Each row was made from one walk, in order. Every step used is in the known rows, and no mark comes twice. Write each row's walk.
In the rows, zero is written as 128.
Known rows
giri, mobad, lebogup, mefi, rilup, solut, sodusig, tarop: [148 143 129 170 137 125 138 110 155 161 191 113 156 121 167 131 172 128
 125 134  72 139 153  86 106]
giri, mobad, sodusig: [136 118 151 177 132 127 182  81  96 180 124  81 129 188 131 138 135 118
 113  69 138 140 113 158  78]
solut, sodusig: [114 113 110 116 123 147 133  99 142 113 119  95 141 155 104 145 118 117
 139 100 136 148 152 145 136]
rilup, solut, sodusig, dano: [108 129 124 109 141 131 160 109 161  80 119 106 137  92  79 155 194 159
 135 129  98 123 142  97 149]
rilup, solut, sodusig: [141 134 123 125 147 142 155 103 131  87 116 102 133 108  90 150 166 154
 119 133 117 136 143 121 139]
gipoti, tarop, sodusig, mobad, lebogup, mefi, rilup, solut: [166 158 128 136 108  78 134 203 179 121 130 167 100  59 166  83  94 109
 147 150 142  80 144  56 113]
mobad, sodusig: [141 140 111 131 112 139 125 124 108 119  94 101 136 171 119 113 120 118
 120  70 131 144 114 153 128]
gipoti, tarop, sodusig: [148 131 102 105 122 110 182 208 129 140 102 136  92 120 140 116  16  87
 149  89 202 104 138  79 115]
giri, mobad: [121 120 181 162 151 159 205  97  70 203 149  93 108 176 132 179 111 119
 110 123 152 134 103 142  84]
mefi, rilup, solut, sodusig, mobad, giri: [134 123 148 151 112 129 122 118 131 104 183 102 151 102 160 116 252 138
 183 132  81 136  84 132 138]
gipoti, tarop, sodusig, mobad: [141 126 126 136 108 111 187 193 163 134  94 130  80 115 126 100  30 106
 138 113 190  95 145  99  93]
rilup, solut, sodusig, mobad, giri: [145 124 162 164 124 140 142  87 140  57 132  90 117 120  94 114 201 163
 141 137 119 126 101 144 146]
giri, mobad, lebogup: [140 140 195 141 139 160 156 118  75 185 141 124 128 177 144 160  94 106
 123  99 143 125  93 183 122]
lebogup, dano: [134 122 114 117 132 159 157 112  61 138 124 107 115 102 157 167  93  71
 105 116 114 129  77  89 166]
tarop, sodusig, mobad: [143 125 127 120 109 122 140 144 155 130  89 135  83 154 111 100  98 129
 159 140 152 116 139 124 100]
lebogup, mobad, sodusig: [128 143 128 165  89 128 166  82  93 121  79  99 118 140 160 100 143 110
  79  75 152 151  91 131 125]
tarop, sodusig: [152 135  97  89 123 124 133 163 118 141  96 144 103 158 129 117  84 107
 171 113 167 127 138  96 125]
rilup, solut, sodusig, mobad, lebogup: [155 136 162 136 122 139 121 101 166  61 104 118 138 102  88 118 168 166
 116 137  96 121 139 179 150]
rilup, solut: [151 156 149 124 152 162 170 136  74 113 119 117 109 108 106 165 151 155
 103 161 127 128 101 115 137]
mefi, rilup, solut, sodusig: [132 132 106 114 133 132 132 138 123 135 167 115 169  94 151 151 217 132
 165 131  78 147 126 112 129]
lebogup, mobad, sodusig, solut: [126 133 142 182 102  81 156  91 115 142  87 123 121 113 158  88 159 109
  63  65 154 157 106 173 114]
gipoti, tarop, sodusig, mobad, lebogup, mefi, rilup: [144 149 124 130  97  85 118 202 182 141 136 164 103  95 176  81  58  83
 156 124 155  87 149  73 107]
sodusig, solut, rilup: [ 96 114 155 137 115 102 155 158  89 190 169 158 139 113  87 172 166 127
 104  96 142 167 128 177  91]
dano, sodusig: [100 116 102  81 169 137 114 164  71 160 117 156 129 167 113 154  64 145
 126 155 186 130 132 139 128]
rilup, solut, sodusig, mobad: [138 123 149 155 132 141 158  84 163  80 113  95 116 108  76 134 181 175
 110 159 107 129 148 145 118]

Which walk is each row?
[111 157 125  98 120 110  67 129 177 102 162 156 166  79 147 132 200 119
 156 137  65 111 140  73 171]	mobad, lebogup, mefi, rilup, solut, sodusig, dano
[ 97 109 129 115 155 139 119 146 108 149 112 147 110 160  98 141  81 168
 115 180 175 124 135 167 104]	dano, sodusig, mobad
[142 101 143 119 162 126 135 119  53 191 139 149 146 137 173 155  67  87
 111 108 143 114  88 149 145]	giri, mobad, lebogup, dano, sodusig
[ 99 107 115  97 184  84 101 179  98 188 121 186 131 137 113 149  76 144
 108 148 193 141 149 182 115]	dano, sodusig, solut
[149 139  91 132 138 160 166 132 154  79 126  85 136 115  97 130 147 163
 117 133  92 154 158 104 130]	rilup, solut, sodusig, tarop
[ 80  88 111 101 150  75 118 184  81 204 159 197 150 130  88 164 125 151
 108 127 181 159 156 176  92]	dano, sodusig, solut, rilup
[150 167  92 120 115 136  74 155 169 101 168 138 164 102 161 109 158 124
 136 141  57 140 151  81 154]	mobad, lebogup, mefi, rilup, solut, sodusig, tarop
[112 106 159 159 102 149 121  79 153  78 137  86 117 169 111 108 161 127
 162 108 135 134 103 171 142]	solut, sodusig, mobad, giri
[114 124 146  98 139 138  76 163 111 131 104 176 130 163 111 120  69 157
 121 159 161 112 124 204 136]	dano, sodusig, mobad, lebogup
[143 127 104  65 141 134  71 158  58 128 112 177 151 111 166 136  46  84
 119 110 137 114  89 141 201]	mobad, lebogup, dano, sodusig
[119  97  80  86 164 130 124 136  50 154 123 146 129 110 153 159  65  94
 106 141 151 125 102  90 161]	lebogup, dano, sodusig
[174 127 122 102  98 115 105 147 143 107  87 159 108 112 155  80  79  85
 157 105 120 103 110 126 159]	tarop, sodusig, mobad, lebogup, dano
[109 127  66  92 160 160 126 199  96 150 127 138 128 173 120 135  47 156
 118 155 154 149 149 115 117]	dano, sodusig, tarop
[122 136 145 172 119 112 104  85 151 105 192 109 122 102 151 117 240 140
 153 181  95 122 114  59 124]	lebogup, mefi, rilup, solut, sodusig, mobad, giri
[111  93 106 116 152 130 130 120  84 145 116 141 110 105 138 144  76 118
  98 160 140 117 106 114 139]	lebogup, dano, sodusig, mobad
[161 141 144 100 100 122  95 160 158 108  82 165 105 151 127  79  86 120
 168 112 142 107 129 158 134]	tarop, sodusig, mobad, lebogup
[ 93 141 130 153  85 117 170  93 124 113  81 102 122 121 149 106 172 113
  93  66 130 134  87 105 135]	lebogup, mobad, sodusig, dano
[102 134 130 106 136 112  46 164 130 161 148 187 139 140 153 121 110 144
 131 193 134 111 137 141 122]	dano, sodusig, mobad, lebogup, mefi, rilup
[119 125  77 125 119 172 148 133 167 104 126  81 139 160 111 125  93 126
 133  96 102 168 168 127 125]	solut, sodusig, tarop
[126 142 133 112 152 105  59 160 125 138 146 189 136 101 138 122 143 172
 119 212 120 105 137 123 128]	dano, sodusig, mobad, lebogup, mefi, rilup, solut
[103 108 150 125 141 136  99 144  82 123 133 144 107 179 119 117 105 156
 148 158 187 120  86 163 135]	dano, sodusig, mobad, giri
[144 124 120 186 126 150 196 114 119 172 129  66 130 191 138 112 114 130
 105  68 111 157 125 137  73]	giri, mobad, sodusig, tarop
[ 72 109 112  98 122 139 136 105 176 107 116 101 144 137  89 151 148 121
 157  91 114 132 149 115 144]	solut, sodusig, dano
[137 107 136 128 102 142 102  83 167  81 112 113 145 112 128 113 114  93
 125  93  91 124 127 175 171]	solut, sodusig, mobad, lebogup, dano
[149 148 157 156 125 123 106  76 186  61 117 125 120  95  80 116 165 169
  98 172 102 112 161 126 141]	rilup, solut, sodusig, mobad, lebogup, mefi
[109 104 142 148 111 150 135  83 178 106 114  90 124 152  89 131 137 140
 128 126 119 139 157 176 110]	solut, sodusig, mobad
[144 162 120 110 122 119  64 124 147 110 163 151 163  94 155 126 178 116
 143 145  83 122 141  97 163]	mobad, lebogup, mefi, rilup, solut, sodusig
[113 132 136 137  98 124  65  95 202 114 152 128 152 130 142 111 157 116
 147 135  83 129 158 148 130]	solut, sodusig, mobad, lebogup, mefi, rilup
[116 138 127 164 128 114 117  85 174 125 170 114 122  88 129 140 218 150
 121 201  84 126 159  63  99]	lebogup, mefi, rilup, solut, sodusig, mobad
[142 135 159 160 143 106 127  80 137 166 185 129 156 117 160 148 185 120
 131 137  96 124 140 106 111]	giri, mobad, lebogup, mefi, rilup, solut, sodusig
